Each row was made from one path, in order. Every step used is in the known rows, and no mark comes twice. Write each row's path.
Known rows
mesib nupov: -16.4,-12.3,-17.0,9.1,4.3,-25.2,3.3,-2.3,7.2,-18.8,15.1,-31.8,-6.3,-22.0,1.2,8.6,-30.6,-4.6,-2.8,-6.0,9.2,-11.4
mesib nupov gamap: -15.7,-10.3,-8.7,-3.6,8.4,-34.8,9.1,-32.9,-6.0,-16.1,12.6,-39.3,-10.5,-15.9,3.1,14.9,-30.1,-12.1,-2.7,-10.8,18.2,-20.2
mesib boligod rufis: -15.6,1.0,-19.0,11.0,-11.9,-36.7,-0.3,-8.9,-4.9,-28.8,10.5,-52.0,-18.9,2.7,9.6,6.1,-19.9,-2.7,-3.0,-6.5,11.2,-13.9
disonek gamap nupov fibo: -20.9,-14.0,-3.6,8.0,0.5,-25.1,11.5,28.8,12.6,-13.1,20.2,-34.2,-30.6,-18.7,3.2,20.5,-18.1,-8.7,-2.4,12.1,7.7,-16.2
mesib nupov fibo: -25.0,-14.5,-17.5,17.8,11.2,-29.0,6.7,4.4,23.9,-16.4,1.9,-30.3,-13.0,-28.3,0.4,14.4,-22.2,-7.7,0.2,-2.1,-4.0,-14.6
boligod lolesib: -3.8,1.8,1.2,10.6,5.6,-13.7,-3.0,3.4,-1.0,-27.8,13.2,-43.9,-19.4,17.2,5.7,6.7,-16.0,-9.5,-16.2,10.5,23.3,-10.3
fibo boligod lolesib nupov gamap: -5.2,1.9,10.2,8.7,7.5,-25.0,16.6,-6.2,-15.8,-20.9,2.6,-40.8,-25.4,35.5,-1.5,21.6,-22.6,-15.3,6.4,1.2,40.9,-20.8
gamap nupov lolesib boligod mesib: -16.0,-9.3,-1.1,14.7,-22.0,-5.4,-4.0,11.9,-15.4,-17.7,18.3,-53.2,-42.0,48.1,14.6,14.2,-11.1,-13.4,-10.8,-9.8,24.7,-14.1
disonek gamap nupov lolesib: -6.1,-7.3,6.1,5.8,-13.5,-26.3,-0.4,4.6,-10.3,-9.1,29.0,-42.0,-31.9,9.3,12.5,17.7,-23.1,-13.4,-2.9,14.3,19.6,-15.9
mesib boligod fibo nupov: -14.1,-10.6,-28.5,8.0,-6.1,-42.2,17.0,20.9,-8.8,-17.3,25.1,-40.0,-23.4,-34.7,6.2,6.5,-23.7,-14.1,-9.4,7.8,-8.5,-14.8
fibo boligod: -5.0,-7.6,-16.4,21.5,7.6,-29.5,10.2,33.4,6.2,-19.6,24.8,-39.0,-17.9,-17.0,-2.8,15.8,-22.8,-11.6,6.8,19.7,22.4,-9.7
gamap nupov: -6.8,-17.7,-13.5,8.5,1.0,-14.4,3.4,35.1,2.5,-15.6,34.1,-47.9,-20.9,-14.2,-7.3,11.7,-22.0,-3.2,-9.6,6.3,15.9,-10.6
gamap nupov mesib boligod: -3.2,-33.7,-10.0,2.6,-1.2,-30.2,8.4,-0.3,3.9,-14.0,20.8,-61.1,-28.3,-3.9,2.8,6.5,-27.9,-8.1,3.5,-4.1,15.1,-19.0
lolesib boligod: -24.5,1.8,-9.2,12.4,-11.1,-19.7,3.2,6.6,0.9,-28.2,11.5,-35.1,-26.6,12.8,1.7,4.2,-12.9,-2.5,0.4,5.0,18.6,-8.8
fibo boligod rufis: 1.5,3.0,-15.8,27.1,2.5,-29.5,11.2,30.7,-0.8,-20.5,20.2,-32.2,-12.8,11.5,8.2,18.6,-21.8,-11.8,-2.4,10.9,26.0,-9.5
boligod mesib: -7.1,-5.6,-10.5,15.2,-2.9,-11.2,-0.7,15.8,-6.1,-29.0,23.1,-50.2,-17.8,-3.5,10.6,12.6,-20.5,-8.0,-12.3,-2.8,17.3,-8.9
nupov fibo: -18.9,-5.7,-11.5,23.2,7.8,-24.4,5.2,22.8,19.9,-22.4,7.6,-43.6,-21.7,-15.7,-1.7,14.5,-11.8,-7.1,0.5,14.2,-0.5,-11.9
nupov fibo boligod rufis: -8.0,1.6,-15.5,36.1,9.7,-32.7,15.3,38.4,16.1,-17.9,5.4,-32.4,-19.5,5.1,8.2,24.9,-13.0,-15.2,1.4,15.3,11.6,-12.7
fibo nupov lolesib boligod mesib: -16.9,-9.6,-0.3,22.5,-21.2,-22.4,4.7,-8.7,-21.7,-20.9,9.9,-44.2,-35.5,36.6,29.9,11.3,-8.5,-20.9,-20.8,8.3,6.1,-11.4
disonek gamap: -13.7,1.7,-1.4,3.6,-8.2,-30.2,4.7,-0.4,-3.0,-25.0,22.3,-31.2,-17.4,-12.6,10.6,12.3,-26.0,-6.0,-1.1,14.2,17.6,-11.8
nupov mesib boligod: -5.8,-20.2,-7.7,9.2,-0.9,-37.3,5.3,-20.0,5.0,-23.1,9.6,-58.6,-21.9,-3.3,10.1,4.0,-26.7,-8.3,8.8,0.1,12.8,-18.0
mesib boligod: -21.2,-9.7,-19.8,5.6,-6.4,-35.8,-1.6,-7.8,2.1,-28.4,17.7,-57.8,-21.3,-26.0,-1.4,3.6,-20.4,-1.8,7.4,0.8,8.9,-13.8
boligod lolesib nupov fibo: -21.1,1.8,6.3,23.0,3.1,-12.6,5.3,11.6,11.0,-26.6,-10.3,-36.2,-26.1,31.3,-1.2,14.7,-10.4,-3.8,0.0,-1.7,8.8,-14.3

Which path is each row?
-11.4,3.3,6.3,14.4,-3.5,-9.2,1.4,6.4,-5.3,-28.9,3.8,-37.4,-19.0,37.3,-0.7,8.9,-18.8,-1.2,-4.1,-3.7,21.5,-11.1  boligod lolesib nupov
-20.0,-17.5,-22.3,25.9,17.7,-35.5,15.4,24.4,26.3,-11.4,3.6,-26.5,-16.5,-31.1,-2.0,21.8,-23.6,-15.3,11.0,5.0,6.0,-15.2  mesib nupov fibo boligod
3.6,-22.2,7.7,1.3,-2.0,-23.9,14.8,11.0,-0.8,-10.4,26.1,-35.4,-22.9,6.7,15.7,14.8,-32.4,-11.9,-4.1,8.9,24.7,-16.9  disonek gamap nupov mesib
-21.3,10.2,-11.3,14.8,-16.8,-24.9,5.0,1.4,-4.3,-11.3,2.5,-18.3,-26.4,34.3,11.5,9.5,-22.1,-16.3,4.9,-14.8,13.9,-15.1  mesib nupov lolesib boligod fibo
-14.6,-8.9,-16.1,31.4,14.7,-33.0,13.9,40.8,22.8,-17.8,9.8,-38.8,-22.9,-20.3,-3.4,21.5,-13.8,-14.4,10.4,22.7,8.8,-12.9  nupov fibo boligod
-7.4,-28.2,-0.4,-6.8,-8.9,-38.4,10.1,-11.9,-2.7,-13.2,20.1,-49.0,-30.4,-7.9,14.2,9.7,-33.2,-10.7,5.5,-1.3,20.2,-22.0  disonek gamap nupov mesib boligod
-23.0,-16.5,-16.4,17.7,6.6,-18.6,4.8,5.9,14.8,-21.3,3.9,-36.7,-15.8,-15.9,11.2,17.7,-21.9,-12.2,-9.0,-19.4,-0.1,-14.5  boligod mesib nupov fibo
-2.4,-13.0,-4.6,15.5,-5.3,-18.1,-3.6,16.6,-4.1,-9.2,27.0,-54.3,-29.2,11.3,1.9,15.0,-18.0,-10.8,-4.9,10.5,14.3,-13.3  gamap nupov lolesib
-7.1,-17.2,-13.0,3.0,10.7,-31.0,15.4,-12.8,-12.1,-15.6,15.9,-41.9,-15.1,-11.4,11.2,25.3,-33.5,-22.7,-1.8,-17.9,34.7,-21.4  fibo boligod mesib nupov gamap
2.3,-0.8,-9.9,22.7,-4.9,-33.0,12.3,25.1,-14.5,-7.7,23.5,-31.2,-23.3,2.5,16.7,14.5,-19.7,-24.4,-14.6,22.8,-4.3,-12.4  boligod fibo nupov lolesib
1.8,-1.1,-3.7,17.6,13.0,-21.2,5.2,20.8,2.0,-22.5,14.6,-39.9,-22.3,12.4,3.6,14.5,-18.8,-16.8,-4.8,19.0,33.5,-11.9  fibo boligod lolesib
-11.8,-11.6,-3.9,-1.1,-7.3,-22.1,7.0,22.8,-4.2,-15.3,35.4,-35.4,-22.8,-15.0,3.6,15.0,-26.8,-5.7,-6.2,8.0,19.8,-13.3  disonek gamap nupov
-16.5,8.6,8.9,9.7,-30.5,-24.7,2.2,-2.0,-19.4,-13.7,12.1,-28.0,-40.4,65.5,25.8,16.6,-14.4,-12.9,-8.5,0.0,29.2,-15.9  disonek gamap nupov lolesib boligod rufis
-12.5,-13.3,-7.4,-3.1,3.9,-24.6,7.6,-32.1,-15.0,-21.1,14.4,-45.0,-12.7,-5.7,14.1,18.6,-30.2,-15.8,-12.9,-27.9,23.7,-20.3  boligod mesib nupov gamap
-16.4,18.4,-6.3,19.1,-19.3,-20.8,2.6,18.9,-8.9,-18.0,8.0,-29.7,-35.3,42.9,9.9,10.1,-12.5,-15.9,4.4,5.0,18.5,-12.8  nupov lolesib boligod fibo
2.0,-21.2,-16.5,3.1,-2.9,-27.2,15.6,28.7,0.3,-8.7,24.5,-49.0,-29.4,-3.1,2.8,9.1,-31.4,-13.1,5.0,-11.0,14.7,-20.8  gamap nupov mesib boligod fibo
-1.2,-9.0,-15.8,21.4,2.6,-17.9,8.0,34.8,-3.5,-24.5,26.3,-45.2,-21.5,-8.9,8.2,19.3,-23.0,-15.0,-2.8,4.5,27.3,-10.1  fibo boligod mesib
-5.6,-12.1,-18.4,30.5,10.1,-25.2,17.8,58.8,14.8,-8.6,17.2,-36.1,-26.8,7.0,1.0,27.2,-14.7,-14.5,-2.8,10.3,15.2,-14.6  gamap nupov fibo boligod rufis
-3.1,-3.0,-10.7,3.0,5.5,-37.3,26.0,13.1,-21.2,-11.7,27.0,-34.8,-19.9,-15.9,9.9,17.6,-23.6,-23.9,-17.6,13.5,6.0,-18.1  boligod fibo nupov gamap
-10.5,4.1,14.9,2.4,0.5,-18.3,7.4,-25.7,-18.3,-26.7,0.8,-44.1,-23.7,41.7,0.9,14.5,-19.2,-8.3,-3.8,-7.6,31.0,-19.7  boligod lolesib nupov gamap
-20.0,14.9,-15.8,12.7,-13.4,-16.8,9.9,33.5,-2.8,-22.8,14.9,-22.6,-28.2,18.6,1.4,6.9,-16.1,-7.5,1.9,-1.2,19.3,-9.8  lolesib boligod fibo
-7.6,-10.8,-7.0,16.1,-7.0,-19.3,-6.5,-16.3,-8.6,-17.7,10.6,-43.6,-16.2,11.6,21.5,15.1,-27.0,-16.2,-8.1,-16.0,12.1,-14.6  boligod mesib nupov lolesib
-8.8,-16.0,-5.0,3.2,7.2,-39.9,19.6,-16.0,-17.6,-16.2,23.8,-46.9,-19.2,-18.9,10.0,14.5,-20.4,-18.2,-19.1,19.7,5.2,-17.1  fibo nupov gamap
-10.4,-8.6,-7.7,16.1,-2.3,-30.3,-4.5,-20.0,1.0,-13.0,9.2,-38.6,-14.3,3.2,10.6,11.6,-27.1,-11.5,0.8,-2.0,7.6,-14.2  mesib nupov lolesib
-24.5,0.1,-8.2,11.3,-15.8,-8.2,0.7,7.0,-7.8,-32.9,13.7,-42.7,-28.2,24.4,12.4,7.3,-12.8,-6.7,-9.1,-10.5,23.0,-8.9  lolesib boligod mesib
7.1,-27.7,-1.8,18.9,7.3,-33.5,19.9,2.3,-0.9,-13.4,19.4,-38.3,-13.1,-3.2,19.8,9.7,-25.8,-17.8,-17.5,24.4,-1.4,-11.7  fibo nupov mesib
-0.1,-28.5,1.8,6.3,4.6,-38.8,12.0,-29.1,-7.0,-19.7,4.3,-52.8,-25.6,11.9,24.8,2.1,-22.1,-21.4,-19.1,13.7,5.4,-18.6  fibo nupov mesib boligod lolesib
-14.4,3.7,-10.0,39.6,-0.2,-28.7,20.4,40.5,11.8,-19.4,-2.5,-24.4,-20.4,24.3,1.9,26.5,-15.4,-7.0,12.1,0.0,11.9,-13.2  lolesib nupov fibo boligod rufis
-1.5,-13.2,5.7,20.6,-3.3,-19.5,12.7,2.7,1.3,-21.1,5.5,-36.7,-13.1,25.7,4.3,10.7,-28.7,-2.0,9.7,-2.5,15.6,-12.7  lolesib nupov mesib
